Each row was made from one path, in order. Every step used is in the known rows, and no mark comes twice. Write each row's path.
Known rows:
F Q N: [-13 -13  15 -13  -1  13  23 -28  -2  -5 -29 -12 -11  18  -3   1  -6   0
 -13   2 -12  -8  -3 -45  -5  11 -13   7 -18   4 -10   0  -1  -9 -16   8
  31   3  -7  11   3   6 -13  13 -38  -3]
Q F X N R K H: [  6   9 -19  22  13  23  36   2 -29 -15  -5  -5  12   9 -15  -5  -1  15
  32 -17  -1  12  -6 -17  42 -16 -12  17  -9   2  -4 -25 -11 -28 -22   2
  16   1  -8 -10 -21  14  10 -21  -4  25]
G X F Q: [  7  28 -20   0   9  25   7   0  15   0 -20  -9  19  13  -5  -2 -12  -8
   6  20   4  19   3  12  -5   5 -27 -19  -1 -36   8  17  16   4  -7  16
 -35   0  16  18  -3  48  -7 -14 -14  32]
R N Q: [  0   4   1  26 -18   6  20   2 -16 -11  17   4  -5 -10   2  16   3  -5
   6 -16   3 -18   6 -34  11  23  -2   6   4  -4   6  -7  -6   0  -5 -12
  17  -2 -13  -1   7 -28   3  -8   9 -17]
G X N Q: [  3  21  18  18   4   9  16   4  17  -3 -21   7   8  -3   1  -2 -13  -3
  -1  -2  -1  -4   8   4 -11  18 -14  -9   0 -39   9  12  10  20  -2  13
 -17  -4   0  -2  -2 -12  -1 -15   3  10]
N X K R G Q: [  4  -6   4 -14   5 -14  42  20  12  17 -23   4  14  -2 -14  -3  -8  -8
  12   9   3   3  13  47  -7 -24  10 -18  14  -9 -15 -16  12   9   9  15
  16  -5  30   8   7 -40 -14   4  12 -24]
R N X F: [  5   2  -2  12  -4  23  38  10 -22 -17   2  -6   5  -7   0  13   0  -8
  17  -9   6   7  -3 -23  15  -2 -14   3  16   2  16 -11 -12  -3  -7 -12
  20   3   4  -3  18   3   1 -33   6 -16]
K Q G R N X F: [ 14  -5  14  -5 -14  -1  10  39  -9  13  14   2  -1  -9   9  19 -13 -16
   5   1   6  21  -4 -13 -34   6  -8  -5  -4 -24   7  14   9  40  23  -8
 -26   8  23  11  15   1 -11 -12  22   5]
R N H K X G Q: [ -1   3   4  -7 -14  -2 -83 -35   3   0  42   7 -14 -10  18  -8   9 -14
  -1 -22  -4   2   5 -21  13  -2  11   6  19  34  12   4  -9 -11  -4 -33
 -19   5 -21   3  23   6  17   2  15 -19]
G Q F X K H: [  7  23 -16  11   3  28  -8   6 -11   2 -14  -3  19   5   5 -12  -1  -4
  16 -16  -6  18  16   9   5 -16  -3  -6 -18 -30  -9  -6  10   4 -52   2
  -9   7   7   8 -22  19  -2  13  12  23]
Q G: [-14  -1  30 -10  -3 -11 -22 -11  -1  -1   1 -13   2  -2   7  10  -8  -1
  -7  -3   3   4   1  13 -24   3  -6  -2 -15  -7  -6  38   5   1   7   2
  -4   1  -2  -2  -3   6  -3  21 -14   1]
R K: [ -1  16   5  -4  -3   9  -7 -11  -1 -10  13   4  29  -2   2  10  -4  19
  16  -9   0   6   8 -10  44   3   6   7   4  20 -14  -6 -14 -19   3  -3
  38 -14 -12 -10 -10   1   4   6  -8 -18]
R N Q G: [ -6   6   9  16 -24   1   2  -3 -19  -3  13   0  -8  -8   6  21  -6  -7
   8 -17   3 -15   0 -29  -1  32  -8   7  -4  -7   3   9   1   4   5 -12
   8   6  -9   2  12 -23   6   3   6  -7]
N H: [-12  -4  18  14  12  -7 -29 -21  22 -14  23 -14 -19  -3  16   2   6   7
 -18 -18   1  11   9   8   9 -24  12   0   9  39   2  -2  -3 -10 -18  -5
   4 -13 -27  -2   7 -10   6   7 -18 -29]
H K X F Q N R G: [  9 -44 -15 -30  11  -6  29 -23  13  20  28 -17   9   4  -6 -17  24  -7
 -10  16   3  -7   1   0   5 -21 -16  -2  13  11   5 -14   4 -11  20   6
  -8 -13  19   7   2  21   4  -7  -5  -1]
Q G X N H K R: [ -9   8  16 -10   6 -18 -61 -22  24   4 -19   1  -2   2  -7 -20  -7  -6
  -6   0  -8   3  -6  36  -8   6 -14   2  -3  12   8  43   6  -2  31   8
 -29   1 -11 -11   7   5   9   1   3  21]
H K R N X F Q G: [  5 -16 -32 -25   0  -8  -5 -21  -7  12  -3 -17   7  11 -20 -29  15 -17
  -3  12  -4 -13  -6  22  27  -8 -24   4   8  33   6  11  -9 -22  42   7
   3 -11  13  -2   8   3  -5 -16   5   8]
F X K Q: [ -6 -13  39  29   0   1  50  -5 -28  -9   5 -19   8   9  -1   1 -10  -4
   8 -11  -8   6  11 -23 -19 -31   3 -19   5 -19 -23   1   7 -15  -1  -1
   4   7  27  14 -24   1 -20  -7  -7  -6]
X F Q N R: [  5   0 -22   0   9  30  54   7 -13   0 -26 -28   1  15 -16  -4   0  -1
 -14   8  -5  11 -14 -25  10   6 -20   9 -10   6   1   3  -3 -17 -16  10
  10   0   0   6   0  44   7 -19 -19  12]
K H N: [ -4  -2   2  14  11  -9 -37   2  30 -24  28  -1 -29 -14  21 -11  42  10
 -41  -2  -8 -37  12  44   2 -29  54   0   8  20   9   4 -23  -3 -33 -15
  50   3 -23 -29 -23 -11  -9   8 -12 -21]
K R G Q F: [ 15   0 -45  -9   5 -16   4  34   6  14 -27  25   7  -6 -44  -6   1   5
  12  18  10  25  13  54   5 -14   7  -2  -9 -25   7 -22  13  20  -2  25
 -21  -1  11   7   8 -14 -10  15  28  20]
K Q F X N: [ 13 -20  11  26   4  19  63  26 -25   0   9 -15   3   0 -17   1  -3   0
  10 -15   2  29  12 -30  -6 -28 -12  -6 -13 -35   2 -17   6  13 -19   4
 -32   0  18  19 -10   5 -15 -14   5  23]
R G X F Q: [  1  23 -29  -9   6   7  10 -12  36  10 -24   9  13   4  -5  21 -10   3
  17  19  16  27   9  25 -14   2 -10 -21   5 -43   7 -17  37  21  10  24
 -34   7  23  26  14  24 -10   5 -10  27]
K Q F: [ 17 -18   2  15   3  13  48  39   3   8  26 -10   7  -9 -17   3   7  -2
   0  -5   9  25  17  -3  -6 -21  -1  -7 -15 -29   1 -10   6  22 -18  -3
 -30  -9  13  16  -6   0 -10   2   9  13]
X K R N Q G: [  0  12  15  16 -12  -6  29  21  -5  -4 -19   3   4   1 -27 -12  -3  -8
   9  -2 -14 -16  -6   8  -2  25  17   3   0  21 -22  26  -6 -14   9  -5
  27  11   6 -17  -7 -29   4  -6  22 -12]
X N R G Q: [  4  12   2   3   6  -6  22   6   6   5 -17  10   0 -14 -12   3  -3  10
  -5  -5   3   3  -5  -3  -8  -6   4  15  -2 -13   9 -11   1   7   5   9
 -21  -1 -15 -17  10 -19  21  -9  17  -8]
R G X F Q N H K: [ -2   7 -26  -9  10   9 -18 -39  48  12 -23   4   2   5   2   4   1   4
   4   5   5  22   7  17  -3   4 -14 -10  11  -1   9 -24  30  12  13  18
 -19   4   3  19  22  24   6  10  -9  21]
K H N Q G: [ -6  -6  -1  13   0 -15 -33   7  29  -4  30 -13 -35 -13  27  -2  33   3
 -44  -5  -3 -43  17  52  -3 -12  46  -4   3   9   6   8  -7   8 -21 -11
  41   1 -15 -15 -19 -25  -9  18 -13 -11]
Q N R K: [  0  -9  12   6   2   0  18   5 -19 -11  -6  10   9  -5 -21   2  -2  15
   1  -9  -7  -8 -12 -25  31  15   3  31  -5  26  -9  -7 -23 -34   8 -14
  63 -10 -32 -23  -8   6  27   0  -2 -10]
H N Q G R K X: [ -3 -26  15  -4  -3 -20 -19  37  -3   3  22  10 -11  -8  28  -3   3  20
 -23  10   5 -23   4  17  -9  12  25 -13  11   1  -3   0  -8  23  -7   3
 -21 -10   2  -7 -19 -25  -2  17   3  -9]
F Q N R G: [-12 -17  -6 -13   1  -6  34 -22   3   9 -20  -3 -12  13 -13  11  -8   5
  -4   9   0  -8  -9 -31  -4   4  -9  12 -14   2 -10 -18   8 -16   9   9
  20   0  -6  12  10  -2   3  15 -30   0]
K X F Q: [ 11 -24   0 -23   7  13  53  14  -2   3  28 -27   3  10  -2   3   3 -12
  -1  20   8  17   7 -17  -4 -23 -11 -17   6 -25   7  -2   7   6 -24  10
 -21  -2  33  23   3  33 -24 -20 -26   1]

Which path is each row?
[ -9  31 -12 -27  -8  -3 -32 -30  20  16  -8  -6  -2  18   6  10 -21  -2
  14   5  -4 -12 -10  -7  15  13 -14   9 -18  -2  -8  23  11 -18  24   3
   0   7  -4   8   5  15   3   4 -35  26]
F Q G X N R K H
[ 14 -12 -38 -15   4 -11  26  31  -1  16 -45  18   0  -7 -42  -2  -2  -3
   2  18   8  21  11  49   3 -10   4   0   5 -21  13 -27  11  20   6  25
  12   3  17   8  19  -8 -13   0  24   9]
K R G Q N X F
[  3  32 -20 -24  -2  27   1   0  -2   7 -26 -15  21  23  10   6 -16   4
   8  10  -1  26 -15 -18   6  26 -23  -1 -14   7  -9  19   5   6   2  19
 -15   3  15   8   1  43  -4  -7 -15  19]
X F Q G R K
[ -6 -26   2  23  18 -24  -1  35  -8 -14  22  -2 -17 -14  -1 -18  22  24
 -41  10   4 -27  -7  34   2 -28  33   1  12  18   6   3 -28 -22  -9  -7
 -18 -16 -20 -27 -31  -8  19   5   2 -14]
H N R
[  5   7  -6 -10   4   4 -39 -12   5  -8  18  15  -2   8  28 -10   5  -6
   5   4 -11   4 -17 -40  -5  15 -10   4  10  39  10  -3  -9  13   0  -7
 -26   2  -8 -11  16   7   3 -23  16 -15]
G R N H K X F Q
[ -3  -9 -15  31  16   7  38  14  -9 -11  -5  -4   0   4  -8  -9  13  19
  16  -4   2   2  -2  22   6 -30  16  -6   0  -1 -14 -30   3 -20 -30   2
  -4   8   7  -6 -33   3   9   2   3  19]
Q F X K H N R G
[ -4  23  17  21 -25   7  -2   0  -3  -3  -3   9   4  -5   6  14 -15 -10
  19 -16  -2 -13  -1 -21  -9  44  -8  -1   0 -13  -5  21   8   2   8 -15
  -1  13  -3   0   5 -15  12   0  13   3]
R N Q G X K
[ -3 -10 -13   5   7 -32  24   8   7   8  18   7   1 -14 -15  15   2  11
   1  12  17  -3  -3  29  -2 -21   8   3   5  -7   1 -19   8 -12  27   4
  -8 -13  -3  -4   1 -16  15   7   2 -11]
N R G
[ -3  28  13 -16 -14   2 -63  -6  -3  15 -14   1   6  -5   6  -2 -14 -12
 -16   2   3  13   9  22 -21   7  17 -12  -4 -26  -4  32   8   8 -11  -8
 -25  11   5  18   3  20  -1  29   3  -1]
X G Q
[-13  13  27  12  -8  -9 -37 -20 -54 -17 -19  15  -3  10  10   6 -26  -5
  19   2  -4   7 -13 -28 -29  11  -1 -12   6 -17  -7  12  -2  -9  10  -9
  -7  23  14  11  -8  17 -15  -5   4   6]
F X G R N
[ -2  13   2  18   0  20  -5   7 -49 -15 -25  12  10  11  -5  -2 -18   3
  36  -1   2  26 -15 -26 -11  14 -18  -4 -10 -18  -6  -5   0  -3 -21  -4
 -27  18  10  11 -13  27  -4  -3  12  30]
Q F X G R N
[  6   3   0  20   4   1 -38  -4 -16 -12  16  26  -1   1  19  -7   2   0
  18 -14  -9  14 -12 -39  -7   6 -11   5   1  27   7 -16  -8  13   4 -12
 -29  -1 -12  -8   2  -5   4 -14  35   1]
G R N H K Q F X
[ -3  -6  -3  22 -10   9 -44 -32 -15  -5  34  -6 -15  -1   4  -5   7  -8
  11 -30  -1  14   0 -33  20 -10   0   5  13  35   5 -11  -7 -23   2 -29
 -21   9 -14  12  13   9  13  -5  10   4]
R N H K Q F X G
[-14 -19  22 -27  -6   8  22 -28  -6  11 -34 -18 -14  20   2   7 -18 -12
  -7   6  -5  -6  -5 -29 -11   7 -10  -2  -5  -2 -13  -2   6  -8   0   5
  33   6  12  30  15   3 -18  14 -45  -8]
F Q N X G
[ -7  26  33 -12 -11  -8 -37  -2   5  -8  -9  19   1  -2  28  12 -10 -12
  14  -5 -12 -11 -17  -3 -35  30   7   6  -7  14 -11  32  -2  18  14 -15
  30  20   0 -22   5 -18  -1   1  15 -16]
Q G R N X K H
[  2  24  19  11  -3  -2 -28   9 -14 -26  -8  38  10  -6  15   3  -4   3
  13   5 -11  -4 -18 -33 -24  33   1   9  -4   7   5   9 -17  20   1 -10
   4   6 -16 -28   2 -12   0 -12  31 -18]
G R N
[  5 -22  17 -17  -8 -18 -26 -15   6  19  35   1  10  -7  19 -10  10 -19
  -8  -3  -2 -13   3   1 -19  -8 -14  -3   3   8   2  13   0  18  50 -12
 -15 -13  13   0   7 -18  -5   2  22  -9]
H K Q G R N X
[  0  23 -15  -1  -9  -3 -58  -2  28   0  24  10  -3  -7  22   5   9  17
  -1  -9   1 -24  17  37  42  10  33   1   7  13  -5  -2  -7  -7   3 -11
  45  -2 -17 -13 -18  -5   5  17 -10   3]
R K H N Q G X
[  4  13  -2  -5 -17  19 -13   8 -25   2  -6  10   4  -7   1   9 -14 -14
  27 -11  10  13  -2 -16   5  11  -8   0   4 -15   7  -5  -3   4 -14 -19
  -9  12   4  15  21  -1   4  -1  16  -2]
R N X G Q F
[ -7 -26   8  27   6 -10  11  28   3  -9  14 -11 -19 -11  16 -11  21  18
 -47   1   4 -30  13  28  -4 -11  31 -15  13   1   3  -8 -13   8 -26   5
  -9 -15  -9  -7 -25 -30  -1  13  -5 -19]
H N Q
[  5 -23  46 -15  -1 -13  32  21  -2   6  16   1  -7  -4  15   5  -7 -10
  -3   6  -1  -6   0 -21 -34  10  -5  -6  -2 -29   5  11   5  39  -5   8
 -20   1  16  -1   7 -26 -15 -16   2 -14]
K X N Q G R
[  1  15 -20  -7   4  14  14 -13  32   6 -40  13   8   3 -10  19 -11   4
  14  15  10  26   5   8 -16  16 -14 -12   1 -38   8 -19  32  21   5  22
 -14  14  14  20  17  26  -6   6 -11  28]
R G X F Q N
[  9  19 -17  -6  -9   4 -37   3  -4   7  -2  18   7 -11  -4   1   2   1
  -5 -14  -8  -5   7  -3  28   9  10  26 -15   2   1  -5 -11  -8 -15 -16
  49  -3 -32 -15  -3  11  21  16  14  -2]
G Q N R K H
[-18 -13  13  -5   3  11  -1 -39  11  -4 -19 -18 -26  20   7   3  -6   1
 -18 -10 -12   2  -2 -43   4   4  -7  11 -11  30  -9  -6   0 -15 -20   4
  27   0 -23  14  13   2  -4  15 -44 -11]
F Q N H
[  6   3  13  21   4  28  68  17   1  -2 -22 -17   3  -1  -6  -6   2   6
  -8 -16  -2   0   0 -21   4  15 -13   6 -11 -11   1  -7  -1  19 -32  17
  -8  -7  -8  -7  -4 -28   4 -16   3  -3]
X N Q F
[  7   0 -13  12  -2 -16   6  21 -22 -19  -5  21  -6  -6 -44  -8   8  -2
   7   8  -5  -7  -3   9  18   2  10  11   3  16  10   6 -23 -17  10  -7
  24   2 -10 -20   4 -17  -7 -18  21  -7]
K R N
[ 12 -21   8 -20  -5  -7 -22  -8  -1  14  36   6  14  -2  12 -22  16 -17
   3  10   0 -12  -2   0  -8  11  -7 -10  11   4   0   4  -2  12  12 -12
 -30  -6  20   7  -2  -2  -1   2  22  -2]
H K X G R N Q F
[ -7 -26  -8  17  17 -31   1  26   7  -9  16   9 -19 -19  -3  -5  20  29
 -32  14  12 -20  -2  43  -6 -29  40  -3  16   9   6 -19 -13 -11   1   1
 -23 -11 -15 -19 -17 -18  19  13   3 -11]
H N R G
[  3   1 -26  -3   2 -28  -1  11   6  20  13  14   5 -15 -11  14  -4   8
   2   8  17   3   5  31  -3 -19   6   3   0 -24   4 -20  15  -1  17   6
 -28 -12  -5   3   5 -12  19  17  15  -4]
N R G Q
[ -2  -6 -20  13  13 -30 -27   8  34 -10  34   7 -32 -20   9  -1  40  16
 -34   6   3 -37   7  59   6 -34  57   5  13  20  10 -16 -13  -9  -9 -14
  37   1 -20 -29 -17 -19   5  10  -3 -16]
K H N R G
[-15  10  12 -31  -4  -9 -25 -19   4  10 -21  -5  -1  22  22   7 -22  -4
  -2  17  -6   0 -13 -17 -33  19 -20  -5 -26  -6 -16  29  14  12  12  16
 -24   4   9  13   4   3 -17  21 -26   8]
F Q G R
[-19  10   8 -25   1   0 -50 -56  32  16 -14 -21  -7  23  20  -9 -14  -7
  -5  -3  -8  -3  -6  -9  -7   5 -28  -3 -12  13  -5  28  18  -8  20  14
 -38   0  -4  16  12  13   2  11 -37  19]
F Q G X N H K
[  9 -15  -4  -9   3 -24  20  18 -15   4  55   3  17  -8 -12  10  -2  11
  18   7  12  -5   0   1  40 -20   5  10  11   8  -5 -12 -14 -33  21 -13
  11 -22  -3 -10 -11   1  16 -10  -5 -16]
N R K X
[  5 -24 -13  -8   5 -23  -7 -17  -6  -1  13   2  10  -4 -23 -30  26 -12
  -3   8  -6 -25   3  30  27 -20  -6   5  16  36   8   0 -22 -23  39  -3
  26 -19   1 -16   1 -24  -6 -13  20 -16]
H K R N X
[  1 -25  22   2  10  24  59  10 -14  -9 -32 -16   3  -2  -7   3   1  -6
 -11  -7  -2   8  -1 -12  -3   0 -14   6   5   1   6  -9  -9   4 -17   2
  54  -1   1  -2   8  11  -4 -14  -9 -13]
Q N X F
[  4  39 -27 -26  -4  26 -14  -8  12   7 -16 -17  10  20  16   7  -5  -2
   3   8  -5  15 -11  -5  15  21 -11   3 -12  13  -7  18   5   5  -3  11
  11   8  10   2   0  41  -7  -9 -18  16]
X F Q G R K H
